Each row was made from one small tree. Brackets hold a mark, then the marks that hang from it, in alphabetical order. Every link used is in the known rows. Write each row's tree.
Known rows:
(P C V): [-1.03 -0.56  1.97  0.04  0.34  1.35  1.17  0.18 -0.46  2.64  1.03  2.56
  3.77 -0.04 -0.68  2.47 -0.26 -0.11 -2.26]
(J (P (V K)) Q): [-1.62  2.55  1.21  3.27  0.22  0.96 -0.08 -3.66  1.16  3.13 -0.38 -0.34
  1.50  0.03 -1.38 -1.34 -0.32  0.42  0.21]
(J P W): [ 1.27  3.99 -0.55  0.98 -0.78  0.85 -1.03 -1.82  2.42  0.76 -1.38  0.06
  0.99 -1.08 -1.67 -3.69  0.33 -0.08 -1.01]
(P (V K W)): [-1.53 -0.19  1.54  2.27  0.91 -1.29  3.14 -2.59 -0.98  0.73 -0.55  2.91
  2.34 -0.21  0.18  1.50 -1.52 -0.64 -0.17]
(J Q): [ 0.26  0.47  0.46  0.45  1.57 -0.18 -2.07 -0.40  0.79  0.95  0.09 -1.77
 -2.09  0.07 -0.93 -0.42 -0.35  0.00  0.00]
(W V): [ 2.39 -1.46  0.85 -0.10  0.00 -0.30  0.78 -0.65 -1.50 -0.41 -1.07  0.73
  0.17  0.12  0.57  0.86 -0.43 -0.19 -1.24]
(C W): [-0.55  0.45 -0.60 -0.61 -0.53 -0.39 -0.92  1.84  0.29 -0.88  0.43  0.92
  0.76  0.34  0.83  0.02 -0.91  0.29 -0.44]
(Q (C (W V)) J): [ 1.15  1.20  1.54 -0.20 -0.69 -2.47  1.62  3.45 -2.91 -2.99 -1.12  1.41
  0.18  1.30  1.25  0.64 -1.57  0.95 -0.76]
(V K W): [-0.14 -0.03  0.83  1.46  1.58 -1.00  1.86 -2.08 -0.76 -0.74 -0.35  0.91
  1.38 -0.78  0.14 -0.33 -0.97 -1.43  0.85]
(J Q (W V)): [ 3.71  0.81  0.98  0.06  1.77  0.17 -1.79 -2.18  0.19  1.23 -1.76 -0.29
 -1.85  0.40 -0.85 -1.40 -0.74  0.17 -1.63]
(J P (W V)): [ 3.52  2.59  0.41  0.85 -0.58  1.06 -0.12 -2.68  0.97  0.05 -2.42  0.61
  1.47 -0.69 -1.21 -2.95  0.04 -0.14 -1.90]
(P V): [-1.17 -0.01  0.79  0.65 -0.52 -0.32  1.20 -0.49 -0.17  1.43 -0.21  2.11
  1.60  0.76  0.16  1.79 -0.62  0.78 -0.67]
(P C (V K W)): [-1.05 -0.56  3.00  1.27  1.83  0.21  2.83 -1.92 -1.42  1.74  0.65  3.22
  5.22 -1.27 -0.48  1.97 -1.33 -1.32 -1.59]
(V K): [-1.00  0.27 -0.06  1.00 -0.16  1.28  0.94 -2.25 -0.53  0.07  0.27  0.28
  1.36  0.38  0.90 -0.64  0.09  0.16  1.63]
(Q (C P W) J): [-0.72  0.95 -1.77 -0.64 -1.64 -2.11  0.37  4.76  0.35 -3.60 -1.60  1.53
  0.97 -0.06  0.73  1.69 -1.12  1.11 -0.16]
(C P (W (V K))): [ 1.09 -2.25 -1.70 -0.45 -1.10  0.70  0.87 -0.33 -0.30 -2.44 -1.80  3.16
  2.81  0.12  2.22  2.05 -1.31  0.57 -0.45]
(P (V W)): [-0.10 -0.28  1.47  1.11  0.88 -2.49  1.95 -0.43 -0.25  0.66 -0.77  2.66
  1.41 -0.40 -0.38  2.02 -1.79 -0.78 -1.67]
(Q (C (P V))): [-1.02  0.57 -0.44  0.37 -1.10 -0.24  3.12  1.62  1.84 -1.28 -2.73  3.44
  1.38  0.50 -0.08  2.99 -1.64  0.81 -2.29]
(Q (J W)): [ 0.57  2.22  0.20 -0.03 -0.51 -0.77 -1.04 -0.11 -1.06  0.65 -0.61  0.14
  0.05  0.01 -0.37 -1.20  0.67  1.02  0.70]
(C P W): [-0.28 -1.17 -2.81 -1.20 -1.44 -0.13 -1.04  2.62  1.97 -2.16 -0.92  2.08
  1.35 -0.40  0.72  1.96 -0.87  0.41 -0.84]

Which tree is each row?
[ 3.88  2.62  2.21  0.74  2.02  2.19 -2.10 -2.42  1.20  2.46 -1.06 -0.94
  1.69 -1.96 -3.05 -2.56  0.30 -0.75 -3.48] -> (J (P C) Q (W V))
[ 2.11  3.02  0.99  1.92 -1.17  0.31  0.46 -4.06 -2.03  0.54 -1.85  0.40
  2.81 -0.29 -0.30 -2.80  0.98  0.71  0.83] -> (Q (J P (W (V K))))
[ 2.34  2.51  1.89  1.43  0.57  3.70  0.81 -4.27 -0.14  1.28 -1.02  1.08
  5.01 -1.58 -1.06 -3.05  0.41 -0.47 -1.91] -> (J (P C) (W (V K)))
[ 2.10  3.32  1.18  1.42  0.43 -0.66 -0.29  1.79  1.28 -1.62 -1.64 -0.84
 -0.93  0.21 -1.52 -2.51 -2.07 -0.06 -2.16] -> (J P (Q (C (W V))))
[ 3.75  1.31 -0.66  0.13  1.20  0.43 -0.16 -0.29  2.08 -1.56 -4.15  0.68
 -1.95 -0.10 -1.24 -0.18 -1.67  0.32 -3.27] -> (J (Q (C P)) (W V))
[ 2.84  0.69  1.27 -0.15 -0.48 -1.08 -0.29 -1.00 -2.53  0.07 -1.73  0.97
  0.22  0.45 -0.14 -0.30 -0.09  0.82 -0.22] -> (Q (J (W V)))
[-1.76  0.20  1.52 -0.49 -0.18  0.95  0.36  2.38  0.05  1.41  1.55  3.31
  4.64  0.01 -0.06  2.54 -1.26  0.51 -2.52] -> (P (C W) V)
[ 0.93  4.27 -0.05  1.26 -1.23 -0.48 -1.20 -1.03  0.01  0.86 -1.05 -0.71
  1.35 -1.14 -1.79 -3.41  1.18  0.73  0.19] -> (Q (J P W))
[ 0.25  1.42  0.95  0.70 -0.02  0.37  2.99  0.48 -1.13 -2.87 -1.37  2.40
  1.18  1.98  1.76 -0.57 -2.23  0.57 -0.22] -> (Q (C (W (V K))))
[ 0.65  6.05  0.74  1.55 -0.91 -0.78  0.78  0.25  0.51 -0.71 -2.10 -0.60
  0.47 -0.38 -1.94 -4.08  0.22  0.63 -0.23] -> (Q C (J P W))
[-1.20 -1.16 -1.65 -0.60 -1.78 -0.53  0.17  2.22  1.86 -0.58 -1.26  4.41
  2.34  0.33  1.04  3.88 -1.69  1.15 -1.74] -> (C (P V) W)
[-3.06  0.55  1.55  0.76 -0.33  2.13  1.19  0.06 -0.84  1.81  1.63  4.00
  5.50  0.25  0.93  1.92 -0.96  0.67 -0.90] -> (P (C W) (V K))
[-0.56 -1.91 -0.28  1.41 -0.01 -1.25  2.94 -2.13  0.68 -0.27 -1.60  3.75
  3.44 -1.06  0.28  3.39 -1.79 -0.52 -0.99] -> (C (P (V K W)))
[ 0.64 -1.09  1.69 -0.38  0.37  2.22  0.81 -0.33 -1.88 -0.23  0.97  2.26
  4.53 -0.11  1.30  1.06 -0.86 -0.06 -1.10] -> (P (C (W (V K))))
[-0.78  1.83  1.74  3.20  0.29 -0.79  2.71 -3.25  0.30  0.92 -1.07  1.81
  3.82 -1.30 -0.85 -0.73 -1.31 -0.99 -0.14] -> (J (P (V K W)))
[ 1.28  3.15  1.48  1.01 -1.52 -2.10  1.30  2.60 -1.43 -2.81 -1.51  0.37
  1.34  0.05 -0.45 -1.58 -1.01  0.76 -0.91] -> (Q (C (W V)) (J P))
[ 0.07  4.04  0.26  1.90 -1.13  0.77  0.44 -2.35  1.99  2.27 -1.46  2.10
  2.48 -0.11 -1.56 -2.13 -0.39  0.61 -1.45] -> (J (P V) W)
[-0.36  5.03  0.32  1.69  0.35 -0.38 -1.05  2.64  2.72 -1.31 -0.69 -1.67
 -1.33 -0.09 -1.97 -3.07 -1.36  0.07 -1.26] -> (J P (Q (C W)))
[-0.22  2.11  1.09  0.09 -0.37  1.54 -1.04  1.86  1.42  0.08  1.02  0.22
  4.33 -1.92 -1.17 -1.41  0.14 -0.78 -2.03] -> (J (P (C W)))
[-1.16  2.90  0.28  0.03 -0.92 -2.12  1.04  4.30 -1.62 -2.31 -0.23  0.68
  0.08  1.04  0.78 -0.35 -0.82  1.14  0.25] -> (Q (C W) J)
[-0.03  3.56  1.74  1.52 -0.34  2.39  0.22 -1.54  1.89  3.20 -0.40  2.21
  5.11 -1.18 -2.30 -1.40  0.24 -0.11 -3.05] -> (J (P C V) W)
[ 1.10  4.50  0.36  0.92  1.99  0.28 -0.79 -0.43  1.90  0.17 -1.82 -0.66
 -3.08  0.76 -1.79 -3.12 -1.28  0.23 -1.46] -> (J (Q C) W)
[-0.06  1.83  2.12  0.66 -0.46  0.45 -0.71  0.57 -1.17  1.19  1.16 -1.37
  3.90 -2.41 -1.72 -0.86  1.63 -0.32 -0.60] -> (Q (J (P C)))
[-2.48 -0.61 -1.57  0.70 -1.88  0.68  1.32  0.08  1.33 -0.74 -0.68  4.71
  3.87  0.55  1.85  3.24 -1.67  1.49 -0.46] -> (C (P (V K)) W)
[-1.36  4.93  1.14  2.50 -0.40 -0.79  0.07  1.83  2.60  0.41 -1.07  0.35
  0.19  0.42 -1.88 -1.45 -2.27  0.88 -2.18] -> (J (P V) (Q (C W)))
